Each row was made from one walk, in order. Every step used is in the known rows, and no mark comes twice. Write each row's walk.
Known rows:
pibud -> bever -> gezef -> duko: [-0.76 -2.26 -1.42 -1.52 -0.42  0.14  7.10 -1.40  1.82  0.73 -0.50  0.65
 -0.05  1.47  4.97 -0.94  1.07  3.30 -0.68 -1.99 -0.21 -1.83 -5.21]
paka -> ribak -> tisum -> divi -> duko -> gezef -> bever: [ 1.76  1.05  1.77 -1.09 -1.79 -0.45 -1.57  0.18  0.69  0.51 -1.49 -1.05
 -1.73  2.39 -4.64  2.74 -1.24  0.78  2.10  0.08 -0.97 -1.18  1.31]
ribak -> tisum -> divi -> duko -> gezef -> bever -> pibud: [ 1.89  0.87  1.67 -1.59 -1.20  0.10  1.26 -0.71  1.61 -0.27 -1.67 -0.83
 -1.83  3.18 -0.61 -0.58 -0.22  1.21  2.45  0.38 -1.94 -3.70 -0.70]
pibud -> bever -> gezef: [-2.56 -1.32 -0.55 -1.99 -0.22 -0.55  8.85 -1.51  1.90  0.30 -0.76  0.86
  0.36  0.33  5.20  0.00  1.30  3.55 -0.69 -2.75  0.54  0.41 -5.62]
paka -> ribak -> tisum -> divi -> duko: [-0.95  1.69  1.83 -1.33 -0.69 -1.18 -0.22  0.44  0.99  0.83 -1.35 -1.65
 -0.31  0.47 -4.27  6.40 -1.28  1.75  0.46  1.22 -0.46  2.93  0.24]
kilep -> ribak -> tisum -> divi -> duko -> gezef -> bever -> pibud: [ 0.51  1.59  1.81 -1.20 -0.88  0.20  1.76 -0.68  1.76 -0.89 -0.63 -0.68
 -1.64  3.04 -1.77 -2.11 -0.95  0.25  2.27  0.92 -0.73 -2.21 -0.46]
kilep -> ribak: [-2.82  0.29 -0.42 -1.46  0.19 -0.89  4.39 -0.65  1.62 -0.28  2.16  0.23
  0.10 -1.52  0.31 -0.83 -0.68  1.00 -1.24 -0.40  1.14  4.10 -3.73]
peli -> tisum -> ribak -> kilep: [-0.60 -0.30 -1.24 -2.43 -0.78 -1.77  1.66  0.09  1.89  0.32  3.00  1.57
 -0.07  0.41  1.64  6.54  1.34  0.31 -1.26  0.17 -0.09  3.38 -0.27]
pibud -> bever -> gezef -> duko -> divi -> tisum -> ribak -> kilep: [ 3.20 -1.78 -2.12 -1.21 -0.85 -0.64 -0.22 -1.28  1.53  0.63  0.48 -0.34
 -1.01  3.39  3.63  3.26  0.55  0.77 -0.63  0.81 -2.15 -3.41  0.78]
nini -> kilep -> ribak -> tisum: [-3.30  2.31  0.34 -1.73  0.29 -1.66  5.33 -0.71  1.36  0.05  2.10 -0.62
  0.67 -3.04 -2.95 -0.22 -2.40 -0.01 -0.10 -1.81  1.38  6.65 -3.04]
pibud -> bever -> gezef -> duko -> divi -> tisum: [ 2.91 -1.57 -1.16 -0.82 -0.37  0.26 -0.21 -1.79  1.37 -0.01 -0.98 -0.15
 -1.01  3.30  3.83 -0.32  0.55  2.42  0.24  0.09 -1.96 -4.27 -3.65]
gezef -> duko -> divi -> tisum: [ 4.02 -0.67 -1.22 -0.74 -0.36 -0.19 -5.16 -1.03  0.99  0.00  0.93 -0.89
 -1.51  1.70  0.18  0.35 -0.69  0.79 -0.08  1.82 -2.61 -2.19 -2.01]
paka -> ribak -> tisum -> divi: [-0.81  1.21  1.64 -1.35 -0.41 -1.62  1.74  0.49  1.34  0.58 -0.47 -1.82
 -0.09 -1.11 -3.64  6.63 -0.73  1.86  0.45  0.26 -0.18  4.91 -1.69]
duko -> gezef -> bever: [ 1.17 -0.97 -0.54 -1.68 -1.27 -0.31  2.60 -1.00  1.18 -0.05  0.94  0.57
 -1.55  0.49  1.27 -2.81  0.08  0.95  0.61 -2.00 -0.60 -1.50 -2.97]
paka -> ribak -> kilep -> nini: [-3.28 -0.62  0.96 -1.15 -0.39 -2.59  5.65  0.10  0.97  1.78  2.23 -2.62
  0.14 -5.19 -1.71  3.89 -1.82  0.66 -3.42 -2.04  0.42  5.89 -1.14]
duko -> divi: [ 0.39  0.20 -1.12 -1.76 -0.30 -0.94  0.24 -0.81  1.10  0.16  1.35 -0.70
 -0.73  0.00  1.29  0.06 -0.41  1.60 -0.05  0.16 -0.90  0.99 -3.10]
nini -> kilep: [-2.07  0.28 -1.19 -2.21  0.20 -1.80  4.65 -1.09  1.33  0.75  2.08  0.32
  0.18 -1.59  1.14 -0.79 -1.09  1.10 -0.86 -2.44  0.29  4.02 -3.50]
ribak -> kilep -> nini: [-3.12  0.16  0.73 -1.99 -0.18 -2.02  5.65 -0.96  1.27  1.60  2.63 -2.07
  0.10 -4.27  0.27  1.79 -1.47  0.53 -3.20 -1.49 -0.09  4.44 -1.50]
divi -> tisum -> ribak: [ 0.76 -1.07 -1.03 -1.55 -0.05 -1.24 -0.85 -0.41  1.68 -0.46  1.24  1.12
 -0.72  0.54  1.07  4.26  0.49  0.56 -0.71  1.41 -0.66  1.63 -0.55]
bever -> gezef -> duko -> divi -> tisum: [ 4.27 -1.66 -0.68 -0.65 -0.46  0.13 -3.82 -1.55  1.01 -0.07 -0.08 -0.21
 -1.23  3.55  1.16 -0.26  0.37  1.21  0.93  1.66 -1.97 -3.83 -2.28]
ribak -> tisum: [-1.24  0.86  0.88 -1.83 -0.42 -0.93  4.09 -0.43  1.33  0.14 -0.01 -1.03
  0.12 -2.56 -1.25  2.91 -0.64  1.75 -0.12 -0.76 -0.27  3.61 -3.77]
tisum -> ribak -> kilep: [-1.16 -0.56 -1.48 -2.29 -0.63 -1.93  3.86 -0.21  1.63  0.92  2.56 -0.12
 -0.15 -1.30  1.46  4.26 -0.05  0.32 -1.96 -0.22 -0.32  3.44  0.48]
peli -> tisum -> divi -> duko -> gezef: [ 1.04  1.48  0.14 -2.03 -0.99 -0.05 -4.45 -0.52  1.26  0.49 -0.06  2.51
 -1.11  5.61 -0.40  3.06  0.99  1.49  1.46  1.56 -1.19 -1.59  0.39]

Write each row's walk:
[-0.18  2.26  1.06 -1.56 -0.49 -0.61  2.50 -1.10  1.61 -0.41  0.42 -0.47
 -1.29  2.86 -2.26 -3.68 -1.94 -0.59  2.51 -0.70 -0.29 -0.64 -0.04] | nini -> kilep -> ribak -> tisum -> divi -> duko -> gezef -> bever -> pibud
[ 1.05 -1.45 -0.21 -1.36 -1.14  0.17  3.51 -0.87  1.45 -0.46 -0.55  0.63
 -1.88  2.07  2.69 -4.30  0.21  1.31  0.65 -1.33 -1.41 -4.63 -2.64] | divi -> duko -> gezef -> bever -> pibud
[-2.71  3.34  0.73 -2.10  0.49 -1.76  2.99 -0.94  1.62  0.34  1.97 -1.03
  0.47 -0.64 -3.21  1.35 -2.13  0.01  0.78 -0.22  0.96  6.51 -1.33] | nini -> kilep -> ribak -> tisum -> divi
[ 2.52 -1.72 -1.54 -1.20 -0.66  0.07 -0.18 -1.33  1.06  0.50  0.68 -0.19
 -0.88  2.97  1.92 -1.64  0.41  1.86  1.00  0.63 -1.20 -2.76 -3.00] | bever -> gezef -> duko -> divi
[-2.89  3.74  0.97 -2.06  0.26 -1.31  0.99 -0.96  1.28  0.51  1.08 -0.70
  0.20  0.88 -3.94  1.15 -2.75 -0.10  0.77  0.71  0.61  4.55  0.70] | nini -> kilep -> ribak -> tisum -> divi -> duko
[-0.11  0.24 -0.51 -1.53 -0.99 -0.04  0.04 -0.64  0.70  0.76 -0.41  1.12
 -0.98  1.69 -0.31 -0.80 -0.61  1.49 -0.16 -0.40 -1.04 -1.33 -0.46] | divi -> duko -> gezef
[-1.99  2.73  1.44 -1.75  0.14 -0.95  2.23 -0.53  1.77 -0.14  0.98 -1.16
  0.11 -0.44 -2.97  2.94 -1.10  0.86  0.60  1.32  0.59  5.01 -1.80] | kilep -> ribak -> tisum -> divi
[ 2.24 -0.15  0.52 -1.82 -1.12  0.19 -1.35 -0.78  2.01 -0.67 -0.13  1.97
 -2.01  6.14  2.52 -0.46  1.81  1.38  2.19  0.62 -1.51 -4.81 -1.73] | peli -> tisum -> divi -> duko -> gezef -> bever -> pibud
[ 2.93 -1.95 -0.80 -0.96 -0.59 -1.22 -2.89 -1.27  1.04  1.12  2.35 -1.32
 -1.21  1.99  0.35  2.90 -0.61 -0.90 -0.81  2.46 -1.62 -1.76  2.89] | bever -> gezef -> duko -> divi -> tisum -> ribak -> kilep -> nini
[ 2.67 -0.94 -1.31 -1.11 -0.44 -1.54 -4.28 -0.73  0.98  1.18  3.29 -2.00
 -1.46  0.07 -0.75  3.51 -1.64 -1.37 -1.82  2.68 -2.24 -0.21  3.21] | gezef -> duko -> divi -> tisum -> ribak -> kilep -> nini
[ 0.70  2.55  1.27 -1.83 -1.08 -0.14 -2.02 -0.52  0.85  0.92 -1.60 -0.34
 -0.93  2.71 -3.55  2.97 -1.02  1.35  1.56  1.29 -1.62 -0.46  1.34] | ribak -> tisum -> divi -> duko -> gezef
[ 2.48  0.06 -1.16 -1.63 -0.60 -1.79 -3.45 -0.59  1.21  0.25  2.14 -0.95
 -1.09  0.76  0.31  4.94 -0.54 -0.57 -0.94  1.76 -2.01  0.96  2.04] | duko -> divi -> tisum -> ribak -> kilep
[ 4.62 -2.45 -2.05 -0.90 -0.52 -0.21 -4.79 -1.02  1.25 -0.25  0.77  0.85
 -1.47  5.00  1.66  1.79  0.90  0.52  1.37  2.97 -1.63 -3.70  0.41] | bever -> gezef -> duko -> divi -> tisum -> ribak
[-0.73  3.38  1.40 -1.43 -0.70  0.01 -1.50 -0.51  0.96  0.35 -0.44 -0.16
 -0.70  2.62 -4.82  1.33 -1.70  0.42  1.47  1.88 -0.40  1.09  1.69] | kilep -> ribak -> tisum -> divi -> duko -> gezef
[-0.90  1.13  0.07 -2.18 -0.27 -0.66 -0.45 -0.83  1.42  0.77  0.16  0.09
 -0.60  2.57  0.58  2.16 -0.31  1.78 -0.27  1.54 -0.90  0.44 -0.29] | tisum -> divi -> duko
[ 4.58 -1.81 -1.64 -1.03 -0.91 -0.75 -3.83 -1.03  1.18  0.53  1.44 -0.40
 -1.28  3.62  0.95  3.25  0.31 -0.38 -0.01  2.35 -2.28 -2.87  2.11] | bever -> gezef -> duko -> divi -> tisum -> ribak -> kilep
[ 4.32 -1.46 -2.57 -1.01 -0.39 -0.51 -6.01 -0.42  1.20 -0.14  1.72  0.14
 -1.71  2.96  0.56  2.49 -0.16 -0.06  0.43  3.25 -2.25 -2.14  0.67] | gezef -> duko -> divi -> tisum -> ribak
[-0.72  2.42  1.51 -2.13 -0.47 -0.61 -0.25 -0.60  1.29  0.63 -0.97 -1.03
 -0.36  1.26 -2.23  4.33 -0.97  1.65  0.74  1.68 -1.00  1.51 -0.05] | ribak -> tisum -> divi -> duko
